Each row was made from one small tree. Brackets hold a mark, then the marks that hang from it, in the order of their numbers. Every link used is in the known rows. Write each row's tree.
Known rows:
[q986 q604 [q899 q372]]: [-1.29 -1.45  0.37 -0.28 -0.61 -0.98 -2.02 -1.16 -0.76 -0.70  0.12  1.42
 -0.65  1.96 -2.30 -0.70  1.41 -2.85  1.15  2.09 -0.28  2.43  2.02 -0.64
  0.60]
[q96 [q249 q918] [q372 q473 q899]]: [-1.30  2.35  1.90  2.08 -2.25 -1.51  1.36 -0.79  1.80 -1.02 -2.51 -0.85
  5.69 -0.50  1.39 -0.42  3.25  0.68 -0.35 -3.45  1.25 -0.40 -0.26 -1.06
  0.80]
[q372 [q96 q249] q970]: [-0.80  1.19  1.06  0.10 -1.90  1.16 -1.21 -0.28  1.22 -1.61  0.48 -0.14
  0.36 -2.25  5.77 -0.21  0.21 -1.62 -0.03  0.14 -0.83 -1.32  0.50 -1.47
  1.06]
[q372 q899 q970]: [ 0.24  0.08  1.37  1.05 -1.66  0.41 -0.52 -0.14  1.26  1.93  1.68 -0.79
  1.67 -1.07  2.86 -1.78  0.38  4.56 -1.42 -3.58  0.98 -0.07 -1.30 -1.49
 -0.64]
[q96 [q249 q918]]: [-1.14  1.73  0.62  1.49 -2.05 -0.17  2.21 -0.46  0.52 -0.82 -1.09  0.16
  1.45  1.15  4.26  0.92  1.32 -1.36  0.42  0.53 -0.63 -0.48 -1.03  0.00
  1.26]
[q372 q96 q269 q473 q899 q970]: [ 1.46  0.76  1.25  0.88 -2.26  2.83 -3.62 -1.33  3.54 -3.85  0.71 -1.58
  1.79 -4.24  3.37 -0.95  2.05 -0.86 -1.72 -3.85  2.11  1.67  0.22 -1.57
  0.04]
[q269 [q986 q604 [q899 [q372 q96]]]]: [-1.06 -1.29  0.26  0.41 -0.81 -1.34 -3.16 -1.53 -1.80 -1.91  0.39  1.19
  0.01  0.83 -0.56 -1.80  2.44 -5.77  0.29  2.92  0.07  2.66  3.51 -1.75
 -1.18]
[q899 [q372 q96 q269 q970]]: [-0.11 -0.82  0.67  0.16 -3.08  1.70 -2.90 -0.91  1.55 -3.93  1.71  0.64
 -0.42 -2.91  2.77 -0.69  1.90 -0.27 -0.59 -1.04  0.75  3.62  0.74 -1.84
  0.63]
[q269 [q986 q604 [q899 [q372 q970]]]]: [-0.80 -0.82  1.57  0.90 -2.75 -1.50 -2.98 -0.84 -1.92 -0.60  1.85  1.13
  1.73  0.97  0.86 -3.65  2.34 -3.11 -0.09  1.45  0.48  2.18  2.01 -3.24
 -1.72]
[q986 q604 [q899 [q372 q96]]]: [-1.57 -1.78 -0.05 -0.48 -0.22 -0.63 -2.52 -1.80 -0.28 -1.54 -0.18  1.20
 -1.70  1.08 -2.22  0.16  1.58 -4.88  0.89  2.95 -0.28  2.66  3.37 -0.29
  0.77]
[q269 q986]: [ 0.27  0.53  0.31  0.93 -0.57 -0.93 -1.02  0.15 -1.70 -0.52  0.55  0.01
  1.41 -0.29  1.44 -1.85  1.08 -1.17 -0.78  0.38  0.33  0.22  0.60 -1.59
 -2.02]
[q372 q96 q473 q970]: [ 0.83 -0.29  1.86  0.22 -1.26  1.45 -1.18 -0.58  1.70 -1.52  0.33 -0.58
  1.29 -3.61  1.90 -1.32  0.75 -4.92 -1.18 -1.64  1.17  0.74  1.62 -1.37
 -0.03]
[q372 q96 q269 q473 q970]: [ 1.42  0.92  1.19  0.33 -2.58  2.80 -3.44 -1.12  2.86 -5.03  0.65 -1.11
  1.25 -3.93  2.63 -0.63  1.57 -4.29 -0.76 -1.27  1.76  1.43  1.01 -1.49
  0.42]
[q372 q899]: [ 0.20 -0.08 -0.09  0.52  0.30  0.01 -0.25 -0.36  0.65  1.16  0.14 -0.49
  0.57 -0.26  0.81 -0.11  0.32  3.69 -0.99 -2.72  0.48  0.32 -0.73 -0.01
 -0.17]
[q372 q96 q473 q899 q970]: [ 1.15 -0.34  1.96  0.73 -1.08  1.39 -1.53 -0.81  2.43 -0.37  0.53 -1.10
  1.68 -3.70  2.53 -1.60  1.33 -1.35 -2.10 -4.36  1.63  1.10  0.89 -1.36
 -0.39]
[q372 q269 q899]: [ 0.51  0.99 -0.80  0.63 -0.97  1.31 -2.37 -0.81  1.67 -2.18  0.33 -0.89
  0.49 -0.69  1.64  0.46  1.21  4.23 -0.38 -2.26  1.03  0.82 -1.45 -0.20
  0.16]
[q96 [q249 q918] [q372 [q269 q986]]]: [-1.97  3.52  0.43  2.51 -4.40 -1.28 -0.94 -0.81  0.30 -4.80 -1.14 -0.65
  5.06  0.39  2.72 -0.40  3.86 -0.27  0.70  1.15  1.00 -0.79 -0.32 -2.16
 -0.10]
[q986 [q899 q372]]: [-0.50 -1.48  0.78 -0.27 -0.45 -0.24 -0.55 -1.41 -0.19  0.89 -0.10  1.08
 -0.58  0.19  0.88 -1.11  1.42 -1.10  0.67  1.85  0.23  3.29  0.16 -0.84
  0.51]
[q96 [q372 q970]]: [-1.20  0.75  1.32  0.77 -2.45 -1.27 -0.68  0.18  0.82  0.36  0.72 -0.57
  3.47 -1.02 -1.52 -1.88  0.94  2.52 -0.01 -0.75  1.13 -1.35  0.11 -2.17
 -0.52]
[q372 [q96 q249] q473 q899 q970]: [ 0.49  1.20  2.14  0.56 -1.42  1.58 -1.58 -0.76  2.48 -1.35 -0.15 -0.85
  2.31 -3.86  6.29 -1.22  1.39 -1.15 -1.37 -4.16  0.35 -0.11  0.39 -1.91
  0.78]
[q986 q604 q899]: [-1.14 -0.06 -0.03 -0.14 -0.14 -0.69 -1.83 -1.14 -0.33 -0.38 -0.16  0.00
 -0.35  2.60 -2.50  0.12  0.41 -3.49  1.46  3.35 -0.14 -0.39  1.66  0.00
  0.35]
[q372 q96]: [-0.15 -0.52 -0.59 -0.24  0.52  0.67 -0.73 -0.72  0.55 -1.13 -0.47 -0.16
 -1.30 -1.26  0.05  0.88  0.20 -2.62 -0.19  0.94 -0.01  0.18  1.47  0.51
  0.22]
[q372 q96 [q269 q986] q473]: [ 1.55  1.09  0.00  0.52 -1.12  1.63 -3.87 -1.20  0.74 -6.00 -0.48 -0.89
  1.43 -3.30  1.92 -0.72  2.61 -6.43 -0.78 -0.03  1.61  1.92  2.04 -1.35
 -1.00]

Write each row's tree:
[ 0.07  1.27 -0.62  1.31 -1.63 -0.17 -4.37 -0.42 -0.13 -3.95  0.95 -0.62
  1.60  0.73  0.18 -0.95  2.13  1.88 -0.73 -1.86  1.05  0.29  0.73 -1.51
 -1.43]
[q372 [q269 [q986 q604]] q899]
[-0.09 -0.42  2.42 -0.22 -2.10  1.10 -1.18 -0.48  1.14 -2.47 -0.01  1.18
  1.48 -3.82  5.18 -1.71  2.04 -3.67 -1.05 -2.94 -0.16  2.90  1.44 -2.57
  1.40]
[q899 [q372 [q96 q249] q473 q970]]
[-0.97 -0.93  0.62  0.48 -1.25 -1.91 -2.66 -0.77 -2.26 -1.09  0.76  1.36
  0.93  1.57 -0.65 -2.62  2.34 -3.64  0.25  2.09  0.12  2.56  2.46 -2.17
 -1.45]
[q269 [q986 q604 [q899 q372]]]
[-0.06 -0.61  0.62 -0.41 -1.32  0.55 -3.73 -1.80  0.61 -4.17 -0.32  0.85
  0.45  0.65 -1.81 -0.76  2.63 -4.91  1.19  0.83  0.85  3.85  2.09 -1.19
  0.99]
[q986 q604 [q899 [q372 q269 q473]]]
[-0.90  1.33  1.32  2.31 -3.17  0.84  0.64 -1.11  2.31 -0.15  0.43 -0.74
  1.59 -1.29  6.74 -0.01  1.74  0.54 -1.22 -2.19  0.27 -0.36 -0.60 -0.98
  0.75]
[q372 [q96 [q249 q918]] q899 q970]
[-0.65  0.39  0.22  0.71 -0.80 -1.50 -2.74 -0.75 -1.93 -0.95  0.37  0.11
  1.11  2.05 -0.93 -1.69  1.43 -4.26  0.57  3.20  0.14 -0.28  2.05 -1.45
 -1.61]
[q269 [q986 q604 q899]]
[ 0.16  1.36  0.75  1.81 -3.79  0.29 -4.66 -0.41  0.52 -3.27  2.48 -0.80
  2.94 -0.24  2.36 -2.49  2.04  2.55 -1.29 -2.76  1.54 -0.03  0.07 -3.00
 -1.79]
[q372 [q269 [q986 q604]] q899 q970]
[-0.21  0.77  2.41  0.59 -2.30 -0.94 -0.82  0.08  1.35 -0.68 -0.05 -0.91
  4.67 -2.26 -1.79 -2.54  1.45 -0.44 -0.46 -2.33  1.79 -0.54  0.74 -2.54
 -0.51]
[q96 [q372 q473 q970]]
[ 0.03  0.77  2.39  1.01 -2.08 -0.87 -1.09 -0.26  1.83  0.51  0.08 -1.40
  5.07 -2.48 -1.08 -2.66  1.85  2.83 -1.27 -4.73  2.13 -0.38  0.15 -2.52
 -0.85]
[q96 [q372 q473 q899 q970]]
[-1.02  0.39 -0.11  0.85 -2.97  1.25 -0.91 -1.55  1.42 -5.06 -0.45  0.93
 -0.21 -1.17  4.40  1.33  3.03 -2.23  0.20  0.28 -0.03  3.58  0.46 -0.42
  1.81]
[q899 [q372 [q96 [q249 q918]] q269]]
[ 0.14  1.27  1.17  1.52 -0.89  0.94  0.75 -1.55  2.29 -1.70 -1.94 -0.73
  1.84 -1.79  4.39  0.87  2.56 -3.52 -1.22 -3.00  0.54  0.97  0.60  0.25
  1.09]
[q372 [q96 [q249 q918]] q473 q899]
[-1.22 -1.37  1.52  0.04 -2.34 -0.69 -2.21 -1.03 -0.20 -0.05  1.50  1.23
  0.44  1.41 -0.57 -1.87  1.40 -2.14  0.76  1.28  0.17  2.25  1.68 -1.88
  0.39]
[q986 q604 [q899 [q372 q970]]]
[ 0.22  0.49 -0.07  0.51 -2.76  2.35 -3.21 -0.99  2.17 -4.00  1.35 -0.83
 -0.23 -2.55  2.87  0.25  0.82 -1.18 -0.36  0.46  0.97  0.38  0.46 -1.30
  0.29]
[q372 q96 q269 q970]
[ 1.47  1.30  1.75  0.42 -3.05  2.12 -2.64 -0.32  2.29 -3.61  1.03 -0.93
  2.59 -2.84  2.64 -1.66  1.50 -1.69 -0.57 -2.22  1.83  1.09 -0.53 -2.05
  0.16]
[q372 q269 q473 q970]
[-1.46  3.10 -0.16  0.48 -2.10 -0.34 -2.63 -0.64  1.65 -3.57 -1.37 -1.01
  3.28 -1.02  2.14  0.53  2.10  5.62  0.85 -1.87  0.40 -1.43 -1.04 -1.54
  1.26]
[q96 q249 [q372 q269 q899]]
[ 0.63 -1.66  2.32 -0.14 -1.62  0.95 -1.11 -0.60  1.23 -1.54  0.75  0.86
  0.90 -3.66  1.95 -2.08  1.79 -3.79 -1.44 -3.04  0.95  3.85  1.90 -1.99
  0.17]
[q899 [q372 q96 q473 q970]]
[-2.16  3.28  0.35  1.76 -3.89 -0.62 -0.19 -0.88  1.76 -4.29 -1.56 -0.70
  3.79  0.54  1.43  1.13  2.99  0.72  1.24  0.85  0.66 -1.01 -0.88 -0.93
  1.34]
[q96 [q249 q918] [q372 q269]]
[-1.07  1.17 -0.06  1.71 -1.17  0.43  0.97 -1.35  1.73 -0.77 -1.18 -0.59
  0.49 -0.39  4.67  1.54  1.93 -0.29 -0.69 -1.11 -0.19 -0.03 -0.19  0.52
  1.08]
[q372 [q96 [q249 q918]] q899]
[-1.18 -0.57  0.35 -0.58 -0.38  0.36 -1.20 -1.92  0.11 -0.81 -1.03  1.16
 -1.13 -1.05  3.87  0.05  1.67 -3.23  1.03  2.82 -0.76  2.61  1.00 -0.83
  1.57]
[q986 [q899 [q372 [q96 q249]]]]
[ 1.64  0.54 -0.23  0.20 -0.27  2.47 -3.33 -1.73  2.87 -4.38 -1.01 -1.30
  0.39 -3.44  1.48  0.75  2.10 -1.75 -1.01 -2.97  1.75  2.12  0.79  0.02
  0.51]
[q372 q96 q269 q473 q899]
[ 0.56  2.25  1.44 -0.02 -2.92  2.98 -3.45 -0.83  2.83 -5.92 -0.22 -0.79
  1.92 -3.99  6.30 -0.18  1.65 -4.22 -0.05 -1.11  0.45  0.37  0.64 -1.93
  1.52]
[q372 [q96 q249] q269 q473 q970]
[-0.22 -0.83  0.81  0.08 -2.74  1.67 -3.22 -2.20  1.50 -2.24  1.07  0.48
 -0.74 -1.91  3.21 -0.99  2.17 -2.09  0.47  2.21  1.13  3.80  0.46 -1.89
  0.76]
[q986 [q899 [q372 q96 q269 q970]]]
[-2.13  2.38  1.68  0.53 -2.99 -1.07 -0.92  0.37  0.57 -0.93 -0.23 -0.30
  4.14 -1.19  2.62 -1.34  1.08  2.60  0.67 -0.69 -0.22 -2.65 -0.32 -2.92
  0.78]
[q96 q249 [q372 q970]]
[ 0.17 -0.49  1.12  0.22 -3.46  1.18 -2.23 -0.49  1.05 -2.88  2.09  0.82
  0.81 -1.79  2.86 -1.72  1.75  2.09 -0.67 -1.95  0.84  3.41 -0.59 -2.26
  0.19]
[q899 [q372 q269 q970]]
[-1.17  2.35  1.47 -0.07 -0.96 -1.08 -0.72  0.07  0.75 -2.45 -2.37 -0.31
  4.43 -1.78  0.53 -0.68  1.75 -1.01  0.79 -1.44  0.02 -1.52  0.70 -1.78
  1.18]
[q96 q249 [q372 q473]]
[ 0.59 -1.87  1.09 -0.72  0.16  0.54 -0.75 -0.88  0.56 -2.19 -0.81  0.92
 -0.25 -2.76  0.11 -0.63  1.87 -4.47 -0.94 -2.03  0.55  4.31  2.33 -0.66
  0.54]
[q899 [q372 q96 q473]]
[ 0.27  0.46 -1.42  0.47 -0.45  2.06 -3.12 -1.52  2.24 -3.42 -0.23 -1.28
 -1.00 -1.84  1.57  1.43  1.34  1.59 -0.62 -1.26  1.04  1.06  0.07  0.32
  0.40]
[q372 q96 q269 q899]
[ 1.13 -0.34  2.19  0.11 -3.28  1.48 -2.43 -0.52  1.60 -3.69  1.37  0.68
  2.12 -2.95  2.63 -2.23  2.35 -0.74 -1.02 -3.61  1.45  4.20  0.19 -2.64
  0.31]
[q899 [q372 q269 q473 q970]]
[-0.34 -1.32  1.37 -0.52 -0.41 -0.78 -2.07 -1.34 -0.27 -1.35 -0.46  1.25
  0.52  0.89 -2.37 -1.27  1.91 -5.41  0.80  0.61  0.36  3.27  2.51 -0.94
  0.68]
[q986 q604 [q899 [q372 q473]]]
[-1.32  3.30  0.01  1.42 -2.53 -0.96 -3.57 -0.64  0.40 -3.96 -0.94 -0.98
  4.51 -1.23  3.18 -1.10  2.99  4.58  0.28 -1.65  0.52 -1.45 -0.48 -2.80
 -0.20]
[q96 q249 [q372 [q269 q986] q899]]
[-1.77  3.29  0.98  0.52 -4.19  0.15 -2.84 -0.16  1.69 -4.09 -0.01 -0.75
  4.10 -1.53  3.15 -0.76  1.63  3.19  1.04 -0.26  0.43 -2.01 -0.88 -2.98
  1.20]
[q96 q249 [q372 q269 q970]]
[ 1.92  1.44  0.69  1.18 -1.36  1.02 -3.50 -0.72  0.75 -3.76 -0.04 -1.04
  3.18 -2.26  2.67 -1.91  2.91 -0.12 -1.57 -3.73  1.94  2.00 -0.31 -1.85
 -1.42]
[q372 [q269 q986] q473 q899]
[-1.52  1.82 -0.27  0.93 -2.45 -1.72 -4.52 -1.22 -0.35 -4.06 -0.37 -0.79
  3.14  1.04 -3.18 -1.12  2.82 -1.35  1.44  3.29  1.40 -0.69  1.77 -2.17
 -1.00]
[q96 [q372 [q269 [q986 q604 q899]]]]
[-0.94 -0.63 -0.10 -0.35 -1.61 -0.05 -3.66 -1.73  0.12 -3.26  0.35  1.08
 -0.51  1.70 -1.61 -0.08  2.00 -2.33  1.46  2.39  0.32  3.03  1.56 -0.82
  1.01]
[q986 q604 [q899 [q372 q269]]]
[ 1.11 -0.36  0.51  0.18  0.98  1.10 -1.17 -1.24  1.76 -0.99 -1.16 -0.93
  0.53 -2.77  0.56 -0.07  1.28 -2.18 -1.51 -3.45  1.14  1.37  1.39  0.18
  0.08]
[q372 q96 q473 q899]
[-0.84  3.34  1.98  0.38 -3.83  0.53 -3.10 -0.18  2.22 -4.87 -0.73 -0.85
  5.47 -3.02  3.05 -1.48  2.29  0.28  0.52 -1.98  0.99 -1.28 -0.22 -3.28
  1.20]
[q96 q249 [q372 q269 q473 q970]]
[-0.64  3.18  0.69  0.37 -1.93  0.26 -2.86 -0.70  2.19 -4.41 -2.11 -1.18
  4.70 -2.32  1.89 -0.15  2.70  2.72  0.43 -3.46  0.93 -0.66 -0.57 -1.77
  1.23]
[q96 q249 [q372 q269 q473 q899]]
[-0.01 -0.30  0.72  0.90 -1.25  1.08 -1.31 -0.81  1.88  0.65  1.37 -0.86
  0.23 -2.30  2.87 -0.75  0.44  1.91 -1.59 -2.52  0.87  0.09  0.21 -1.17
 -0.41]
[q372 q96 q899 q970]
[ 1.83  1.07  0.41  0.43 -0.90  1.80 -2.58 -0.99  2.31 -3.25 -0.50 -1.08
  1.85 -2.02  1.28 -0.29  1.84  0.98 -0.91 -4.01  1.83  1.89 -0.69 -0.58
  0.25]
[q372 q269 q473 q899]
[-0.34 -1.34  1.78  0.07 -2.12  0.12 -0.77 -1.18  0.19  1.38  1.33  0.94
  0.47 -0.54  2.48 -2.26  1.37 -0.44  0.25  1.10  0.64  3.03 -0.06 -2.09
  0.26]
[q986 [q899 [q372 q970]]]
[-0.33 -0.35  1.63  0.62 -1.59  0.46  0.94 -1.33  1.06 -2.88 -1.47  1.19
  1.20 -2.01  3.56  0.14  3.01 -5.68 -0.63 -1.78 -0.11  3.82  1.65 -0.62
  1.62]
[q899 [q372 [q96 [q249 q918]] q473]]
[ 0.30 -1.52  1.03 -0.63  0.10  0.69 -1.26 -2.08  0.69 -0.89 -1.15  0.78
 -0.39 -1.99  0.70 -0.85  2.10 -5.89  0.20  1.26  0.85  4.15  2.05 -0.68
  0.71]
[q986 [q899 [q372 q96 q473]]]
